Every row comes from one small tree of marks. Brackets hold a mark, then the marks that hang from it, in alphabetical order. Every link used is in the known rows. Which tree was each row made from?
(in the rows, 128 means zero)
Known rows
(lurom (vunaput (seda tevat vibi))): [173  71 200 134 115  91 127 106 123 142 128 109 119  90 181 161 138 148
 156 153 117 115 111  55 105 175 117  98 106 136 122 119 125]
(nibil banupat seko): [111 160 159  64 152 124 125 119 163 154 106 111 143 149 163  84 115 159
  97 130 105 155  53 126 124 181 123 142 128  90 153 147 127]
(nibil (seko (vunaput (seda vibi)))): [173 124 208 123 139 131 149 129 198 126 150 135 170 141 179 134 125 181
 131 138  99 144  77 107 114 163 129 113 144 109 148 142 122]
(vunaput seda seko): [141 125 211 115 117 134 136 105 156 156 127 137 109 120 177 141 121 182
 168 164 177 121 143 118 110 123 119 128 138  87 176  92 138]
(lurom (vunaput seda seko)): [153 104 198 130 113 105 130 104 142 155 135 116 110 121 171 157 130 160
 176 181 137 125 140  63  93 169 105 132 105 103 141 104 134]
(vibi seda): [141 133 110  83 146 156 139 139 134 152 139 135 173 121 126 132 118 122
 150 133 142 136  86 125 150 130 102 121 157 104 132 122 125]
(mifor (gobe (vizi lurom)) tifon): [227 131  82 117 121 130  98 109 146  65 169  98 102  98 146 130 128 145
 112 163 133 102 130 144 142 121  50 112 103  99 115 134 180]
(seda tevat vibi): [153  53 185 119 137 111 162 113 128 125  97 142 111  68 150 109 151 131
 153  68 133 115  74 142 130 138 139  85 142 167 138 148 107]
(seko (vunaput seda)): [167 131 181 164 103 140 116 126 165 106 171 117 178 126 174 139 123 156
 152 151  94 134 139  97 120 145 120 110 123 118 122 106 133]
(seko nibil): [145 137 129 158  98 125 129 113 125  88 125 118 166 138 120 113 134 120
 109 122 153 140  85 123 147 146 121  92  93 155 153 116 130]
(lurom (vizi (gobe mifor)) (vunaput seko)): [135  83 144 158 112 140 109 139 149  98 175 100 114 129 127 139 147 140
 121 154 119 149 162  67  88 168 103 159  83 132 139 127 139]
(lurom (vizi gobe) (vunaput seda seko)): [166  95 192 158  98 132 111 122 149 123 188  90 120 103 154 162 135 168
 136 183 116 151 164  31  96 169  95 152  80  99 157 111 143]
(vizi (lurom (vunaput seda seko))): [148  93 180  67 119 105 110 110 131 157 142 113 115 141 165 146  96 134
 148 161 147 106 102  92 109 166  86 135 103 116 134 132 177]
(nibil banupat (seko vunaput)): [123 161 177  89 140 133 127 120 186 135 130 109 179 154 173  78 116 163
 114 127  73 164  57 122 119 197 118 137 124  95 139 146 124]
(mifor gobe tifon): [211 138  85 162 137 142 118 119 115  59 170  79  95  84 144 133 125 134
 123 142 128  88 132 149 140 130  89 115 124 103  98 112 145]
(mifor (gobe vizi) tifon): [224 139  79 145 121 135 109 110 153  60 165  99 101  92 142 130 145 154
 117 167 127 114 148 143 139 118  63 108 109  97 116 124 159]
(vunaput (seko nibil)): [129 122 171 134 109 135 155 100 155 119 115 140 131 140 123  97 137 143
 157 121 177 142 102 147 127 136 114 123 114 128 179 109 127]
(seko nibil vunaput): [168 137 153 194  82 141 133 117 160  59 164 117 214 148 132 101 136 125
 136 120 107 155  93 113 140 163 112  85  86 161 136 113 126]
(seko (nibil banupat) (vunaput lurom seda)): [161 138 171 161 106 135  66  97 176  73 149  84 227 153 184  95 114 155
 143 165 130 154  83  92 161 179  94  68  90 112 154  92 137]
(gobe mifor): [100 117  91 128 141 145  97 150 129  90 113 131 122 158 141 127 133 122
  99 128 169 108 137 145 101 124 145 118 132 163 115 122 135]
(vizi (gobe (mifor tifon)) (lurom vunaput)): [136  92  91  79 118 133  51 157  91  89 166 105 139 122 173 114 107 111
  96 134 120  61 123  94 103 152 102 119 104 156 118 156 204]
(tifon mifor): [ 97 172 144 140 119 132 117 151 113 138 125 133 137 161 151 149 150 111
 156 121 135 133 128 149 119  97 112 120 108 101 132 113 149]
(banupat (nibil (seko vunaput))): [132 118 157 138 127 142 193 104 145 147 127 134 201 136 137 143 140 154
 114 115 117 149  72 161 141 159  92 202 121 134 159 128 124]
(banupat (nibil (seko (vunaput seda)))): [141 120 170 139 122 141 188 102 146 149 129 129 205 131 153 152 135 165
 113 131 122 144  71 154 139 159  94 195 121 126 164 119 128]
(vunaput lurom seda): [143 103 149 115 167 116  63 117 156 133 127 112 137 141 182 158 103 170
 140 191 172 122 146  99 144 111 100  96 150  76 151 105 136]
(vibi (seda tevat)): [140 100 115  77 140 136 153 136 124 153 123 146 153  96 135 117 126 119
 152 110 134 146  66 135 140 116  83 101 154 118 133 126 117]
(vizi (gobe mifor) lurom): [100  98 101  68 123 148  52 157  86 102 144 127 141 143 166 101 112  98
  78 114 140  70 117 130 113 104 112 126 128 164 136 153 200]
(gobe mifor (vizi (lurom vunaput))): [128  93  92  70 114 120  71 134 175 102 115 148 128 180 150 130 142 137
  89 172 160 132 132 114  95 132  80 115  91 160 129 154 187]
(vizi gobe): [119 124 122 129 112 146  92 141  92 119 146 130 148 103 149 105 143 120
 111 117  99 101 145 108 128 101 127 129 135 132 150 137 150]
(vunaput (seda tevat vibi) seko): [156  71 250 109 125 121 158  93 157 154 104 146  96  78 191 127 139 186
 184 124 176 113 105 128 112 129 128  99 151 112 184 104 123]

Write each row's tree
[139 111 170 133 105 107 134  95 140 135 124 107 130 135 141 114 138 134
 161 150 132 139 104  85 107 194 104 132  85 126 145 118 127]	(lurom (vunaput (seko (nibil banupat))))
[171  79 252 130 104 118 158  82 154 125 100 140 123  87 186 117 143 177
 172 120 193 121  76 126 123 139 122  71 126 131 201  93 125]	(vunaput (seda tevat vibi) (seko nibil))
[152 128  61 110 119 142  84 144 195  64 126 147 130 142 141 119 147 172
  94 164 159 137 163 145 108 124 106  96 108 137 135 140 163]	(gobe (mifor tifon) vizi)
[116 139 173 120 109 136 142  92 150 124 108 125 138 139 131  77 132 144
 154 124 169 145  90 146 134 154 115 127 108 119 181 108 131]	(vunaput (seko (nibil banupat)))
[137 151 138 131 109 119  95 130 113 127 134 117 114 167 167 159 168 103
 146 150 136 127 125 138 118  88  52 124  86  98 119 113 180]	(tifon (mifor (gobe (vizi (lurom vunaput)))))
[189 104 194 184 116 136  95 101 187  62 153 104 223 142 173 124 124 158
 157 149 145 134  90  95 160 165 110  61 110 133 156 105 128]	(seko nibil (vunaput lurom (seda vibi)))
[121  88 146 123 159 125 105  99 182 114 101 138 133 169 130  95 126 152
 167 141 201 146 111 153 146 118  85 109 138 100 189 118 125]	(vunaput lurom (seko nibil))
[163 106  69  76 115 124  71 140 186  77 138 136 132 154 149 128 128 157
  95 173 156 123 139 122  99 154  81 104  85 144 123 157 193]	(gobe (mifor tifon) (vizi (lurom vunaput)))
[135  91 134  75 108 119  72 134  83 135 162 113 142 120 162 116 116  99
 110 133  97  82 112  76 118 144  90 135 105 142 133 159 193]	(vizi gobe (lurom vunaput))
[154  95 140 133 159 135  46 130 158 110 160  94 143 126 171 164 107 174
 115 191 155 140 158  76 146 111  90 108 131  73 162 110 141]	(vunaput (lurom (vizi gobe)) seda)
[142  93 161  78 114 105 121 111 128 139 137 118 125 151 138 124 104 115
 142 141 147 114  84 107 116 172  85 130  91 137 138 145 171]	(vizi (lurom (vunaput (seko nibil))))
[129 165 136 149 112 132 103 134 117 119 127 124 113 161 160 153 177 110
 145 141 140 134 132 151 121  71  65 121  99  94 126 106 164]	(tifon (mifor (gobe vizi)))
[142 120  88 159 124 165  93 160 140  64 185  99 136 111 118 130 129 142
  79 131 120 138 160 109 123 133 126 135 100 132 134 131 144]	(lurom (vizi (gobe (mifor tifon))))
[137  85 144 142 157 134 111 104 204  96 126 120 130 166 108 108 121 160
 154 148 198 177 118 140 151 132  78 124 115  94 190 117 122]	(vunaput (lurom vizi) (seko nibil))
[123 145 163  84 162 130 101 120 202 133 124 108 178 169 174  76 111 167
 122 138  88 164  62 125 129 189 104 132 134  80 145 149 124]	(nibil banupat (seko (vunaput lurom)))
[150 110 189 139 130 145 193  98 150 148 127 128 207 120 156 153 138 170
 122 121 128 135  64 151 145 167 106 195 127 135 167 122 124]	(banupat (nibil (seko (vunaput (seda vibi)))))
[148 156 155 171  79 143 114 103 156  70 152  95 223 145 144  72 130 126
 132 120  99 157  71 113 147 192 114  95  77 149 138 110 130]	(seko (nibil banupat) vunaput)
[153 131 139 179 113 144  83 107 188  52 161  80 224 162 134  83 116 138
 131 140 115 179  85 107 162 189  89  96  76 126 145 114 125]	(seko (nibil banupat) (vunaput (lurom vizi)))
[131  87  99 135 170 136  65 138 161  99 152 107 138 142 122 130 121 142
 115 149 139 149 149 110 152 112  90 129 131  97 148 137 133]	(vunaput (lurom (vizi gobe)))
[170 106 164 172 137 142  87 129 197  91 183 102 178 145 160 148 111 170
 152 172 112 158 150  91 135 143  96 112 122  92 129 110 128]	(seko (vunaput (lurom vizi) seda))
[181 101 198 171  95 118 135 104 172 108 172  84 124 127 136 169 127 170
 139 188 145 178 132  44 107 194  94 135  58 107 154  97 130]	(lurom vizi (vunaput seda (seko nibil)))
[163 139 190 170  66 127 109  96 148  74 148  95 213 120 185  86 127 145
 129 132 105 156  67  97 137 182 102  64  75 143 148  91 133]	(seko (nibil banupat) (vunaput (seda tevat)))
[151 100 162  75 117  98  99 117 115 150 148 106 126 138 164 153  93 123
 126 165 133 103  97  81 115 167  91 126  97 127 117 138 176]	(vizi (lurom (vunaput seda)))
[136 146 187  83 158 128  94 113 198 137 128 104 180 160 198  90 105 183
 120 158  97 159  62 110 129 188 105 121 133  68 152 135 128]	(nibil banupat (seko (vunaput lurom seda)))
[153 100 134 170 143 142  97 136 199  83 175 111 177 153 129 127 121 146
 152 143 100 164 145 114 136 143  94 125 121 110 118 130 121]	(seko (vunaput (lurom vizi)))
[124 124  80 133 122 160  70 161 103  74 151 124 143 105 158 101 137 128
  95 117 124  80 157 126 114 110 136 106 133 145 135 133 159]	(vizi (gobe (mifor tifon)))
[159 127 251 121 110 141 134  74 159 132 110 112 147 107 186 111 128 183
 171 145 194 113  81 113 140 174 142 100 120 111 202  87 134]	(vunaput (seda vibi) (seko (nibil banupat)))
